Known rows, with every step that occurs
x > p > j: [ 24.3  57.0  30.1 -31.9  21.0 -32.5 -13.8  -3.0  15.9   8.2 -42.5  19.3
 -41.1  19.0  -9.9   5.8 -43.4 -37.0   5.3 -31.8]
l > u > q: [ 59.6  11.6 -72.9 -47.8  12.4  32.9 -30.5  47.1 -22.9   9.2 -32.1  42.2
 -28.8 -40.3  15.3  -1.8  14.0 -39.9  -0.2  -1.9]
q > c: [  1.9  41.8  48.7   4.3   7.2  34.1 -28.7  10.6  23.1 -37.0 -28.9  16.7
 -30.5  18.2 -17.3 -16.9   1.4 -28.8  15.3  -4.9]
d > j > p > x: [ -8.2  22.2  66.3  34.3  56.9 -49.4 -15.7   0.2  51.4  17.4  12.8   7.8
   0.2  33.2  -3.4 -15.5 -20.9 -44.0  31.1 -31.2]
u > l > x > p: [  4.4 -14.1 -52.6 -23.8  28.1  61.0 -23.0   2.8   4.0  -1.1 -54.3  44.4
 -66.5   3.7  21.1   2.5 -21.4 -20.2  14.7 -32.5]
d > j > x: [-20.4   8.7  51.1   4.4  33.3 -14.4 -38.2 -16.0  41.2   4.4 -17.7  19.6
   5.1  36.9  -8.8  -0.3  -8.8 -17.7  48.9 -21.3]
u > q: [ 36.2  39.4 -31.7 -48.1  -6.5  38.2 -16.7  11.9 -40.1  -2.4 -29.8  26.8
 -52.9 -27.0   4.2  -8.2  14.2 -26.8   6.1 -19.2]
x > l: [ 19.3  28.8 -41.7 -16.7   5.1  52.7 -20.5  -2.1   3.9  -9.5 -51.4  26.0
 -44.0  13.7  36.5   4.3 -14.2 -33.6   9.6 -16.0]
q > j > p > x: [ 11.9  47.8  57.2  41.5  58.1 -14.0   3.0  42.1  62.0   5.9 -25.1 -20.2
  -0.2  17.7 -16.4 -13.3 -14.0 -53.0  28.1 -32.8]
q > j > x > p: [ -7.5  34.6  53.9   0.1  40.7   9.0 -19.9  32.2  75.2   5.0 -68.1   7.5
  -9.0  21.2 -29.0  16.3 -19.7 -25.4  40.2 -37.0]
u > l > x > p > j > d: [ 12.5  17.9 -55.7 -23.2  29.8  39.1 -39.2 -17.9   7.0  -0.8 -46.8  25.8
 -68.3   7.1  42.0  -2.6 -31.2 -38.6  -0.4 -47.0]
l > u > q > c: [ 48.8  16.4 -40.3 -49.7  10.7  46.3 -43.6  49.3   1.9  -9.2 -37.4  49.0
 -30.5 -34.6   4.2  -5.6  13.3 -49.7   2.7   4.5]
u > q > j > p: [ 25.3  67.0   0.1 -34.2  19.8  21.2 -12.5  43.6  16.9  -0.4 -42.9   0.2
 -38.1 -21.2   0.4  -3.1   9.2 -55.0   9.8 -27.8]
j > d > l > x > p: [-11.1  38.3 -15.7   5.5  20.1  21.6 -32.3  13.6  47.1  -6.0 -22.1  34.4
 -54.9  10.7  19.2 -42.0  -2.9 -11.5  17.5 -73.7]
p > j > x: [ 24.3  55.4  38.5 -12.4  24.0 -18.3 -19.9 -29.0   5.8  -0.7 -29.6  -4.4
   2.6  20.5  -7.7   0.4 -12.5 -30.3  34.9 -14.3]
p > j > d > l > u > q: [ 45.9  62.1 -17.3 -32.4   5.3  -4.7 -45.6  10.4  -0.4   2.5 -13.7   7.1
 -32.9  -4.9  39.6 -32.6  -4.9 -43.7  -2.9 -39.2]
j > p > x: [ 16.0  38.9  46.3  48.3  61.0 -27.1  11.4  12.3  29.9  16.4   6.5   3.3
  -5.5   9.4  -7.4 -10.8  -0.1 -39.1  22.2 -34.1]
p > x > l: [ 23.2  -1.6  -5.1  13.3  29.6  32.2  -9.1  -7.7  11.6  10.0 -25.1  29.2
 -26.0  11.9  10.2  -7.0 -28.9 -35.1  29.7 -29.6]
d > l > x: [-10.4   4.4   0.6 -12.3   5.4  44.6  -4.5  29.2  27.2 -13.5 -26.7  43.5
 -33.8  11.7 -11.3 -58.3   2.1   3.6  62.2 -33.3]
j > p: [ 13.4  62.8  22.2  29.7  40.8 -14.9   5.4  19.5  22.8   0.3 -10.2  -4.1
 -18.8   8.9   7.0  -3.2  15.0 -35.2   5.6 -23.3]
j > x > l > u > q: [ 23.9   6.6 -54.2 -44.2  28.9  62.0 -42.5   8.2  28.6  10.5 -61.9  52.1
 -14.4 -15.9  25.1  29.0   7.0 -36.0  29.8 -16.1]

Rows
[ 22.8  52.8  12.8 -29.2  21.1   8.2 -29.8 -36.4  17.1   0.3 -50.5   7.5
  -9.3  23.0  15.7  11.4 -23.5 -44.1  33.2 -15.1] => p > j > x > l
[-28.5   8.5  60.1  -6.5  42.3 -25.5 -39.5 -12.1  63.6  14.9 -32.2  35.0
  -8.4  38.0 -15.5  13.4 -25.7 -18.0  43.4 -34.3] => d > j > x > p
[ 24.7  58.1  19.3 -53.6  17.8  -8.7 -54.7  24.9  49.9   3.9 -41.7  42.4
 -54.3  -1.9  12.5  -7.9 -27.7 -51.9  -9.0 -51.7] => x > p > j > d > l > u > q > c
[  0.9  19.3  -6.9  -7.1  26.9  50.2 -27.7 -16.7  34.0  -0.7 -55.9  28.3
 -15.4  15.5  15.6  22.4   1.5 -20.0  39.0 -23.6] => j > x > l
[  4.8  58.5 -32.3 -37.2  31.6  -8.9 -24.7 -18.3  31.4  -4.8 -41.6  34.4
 -50.3   5.1   0.3 -20.1 -40.0 -45.6  20.5 -48.1] => l > x > p > j > d
[ 37.6  88.4  -0.5   1.3  13.0 -26.5 -34.1 -29.7 -12.0  -9.9  -9.9 -23.6
 -28.4  17.4  31.3 -18.7 -17.2 -45.8 -12.7 -32.8] => p > j > d
[ 39.7 -18.2 -36.1   6.0  39.5  34.5 -19.7  14.8  17.9  18.1 -27.0  42.6
 -12.8  -1.9  18.7  -4.7 -27.8 -46.4  25.9 -18.5] => p > x > l > u
[ 28.3  30.5 -40.7  -3.9   8.6  28.5 -47.0  40.1  13.7   1.9 -10.6  27.0
 -39.4 -14.0  43.6 -32.1  23.5 -20.5  -5.0 -50.5] => j > d > l > u > q
[ 28.1  50.5  16.9 -22.5  32.9  14.1  -8.9  40.1  20.9   9.4 -32.4   6.2
 -30.9 -21.4  -8.1  -7.4  -0.2 -57.4  19.5 -34.1] => u > q > j > p > x
[ 46.5  11.7 -46.0 -44.3  28.0  36.7 -39.1  58.7  20.7  11.2 -53.1  30.8
  -8.4 -33.1   1.9   7.3   9.8 -45.7  21.8  -9.5] => l > u > q > j > x
[ 14.3  62.8  33.8 -17.9  19.1 -29.9 -30.0   2.9  37.1   8.9 -31.9  18.4
 -49.4  25.2  12.3 -11.8 -33.7 -29.7  -2.6 -61.9] => x > p > j > d > l
[ 14.6  -6.9  11.7 -42.6  21.8  39.1 -31.9  79.9  62.7  19.5 -55.0  57.0
 -22.2 -12.1  -6.8 -12.3   4.6 -14.7  44.1 -40.5] => d > l > u > q > j > x > p
[ 37.9  24.8 -23.9  -4.1  59.2  11.6  -9.7  25.6  36.8  25.6 -18.7  34.7
 -20.1 -18.2  24.9   5.2  -4.1 -65.7  12.6 -30.0] => j > p > x > l > u > q
[ 47.9  14.9 -87.9 -61.4  11.5  70.0 -41.2  44.6  17.1   1.0 -72.1  41.9
 -41.2 -24.4  43.4  10.9 -13.6 -63.7   5.0  -9.5] => x > l > u > q > j
[ 41.4   6.2 -80.0 -24.8  17.2  51.9 -31.8  26.9  12.7   1.7 -54.0  41.0
 -30.3  -3.2  46.2   9.7 -11.3 -46.4   3.9  -3.3] => x > l > u
[ 45.1 -12.3 -38.8 -23.2  36.2  45.1 -27.3  32.5  25.6  18.0 -44.1  40.6
 -20.8 -16.1  14.7  -3.3 -29.6 -60.4  26.6 -22.1] => p > x > l > u > q > j
[  6.4   5.7  19.9  15.4  62.2 -29.2 -30.7  12.3  65.2  24.4  -6.1  27.5
   2.0  23.3  22.2  -5.3 -28.6 -62.4  26.7 -22.8] => d > j > p > x > l > u
[ 28.4  13.0   0.7 -24.6  20.3  30.9 -20.7  88.6  46.9  11.5 -32.8  34.5
 -21.2 -15.6   9.0 -29.1  17.9 -28.6  29.5 -29.7] => d > l > u > q > j > p
[ -9.1  20.0  45.7  20.6  54.8 -29.1 -22.2  -5.3  58.9  17.1  -4.8  16.9
  -7.9  34.3  15.0  -7.5 -29.4 -55.8  30.5 -31.7] => d > j > p > x > l
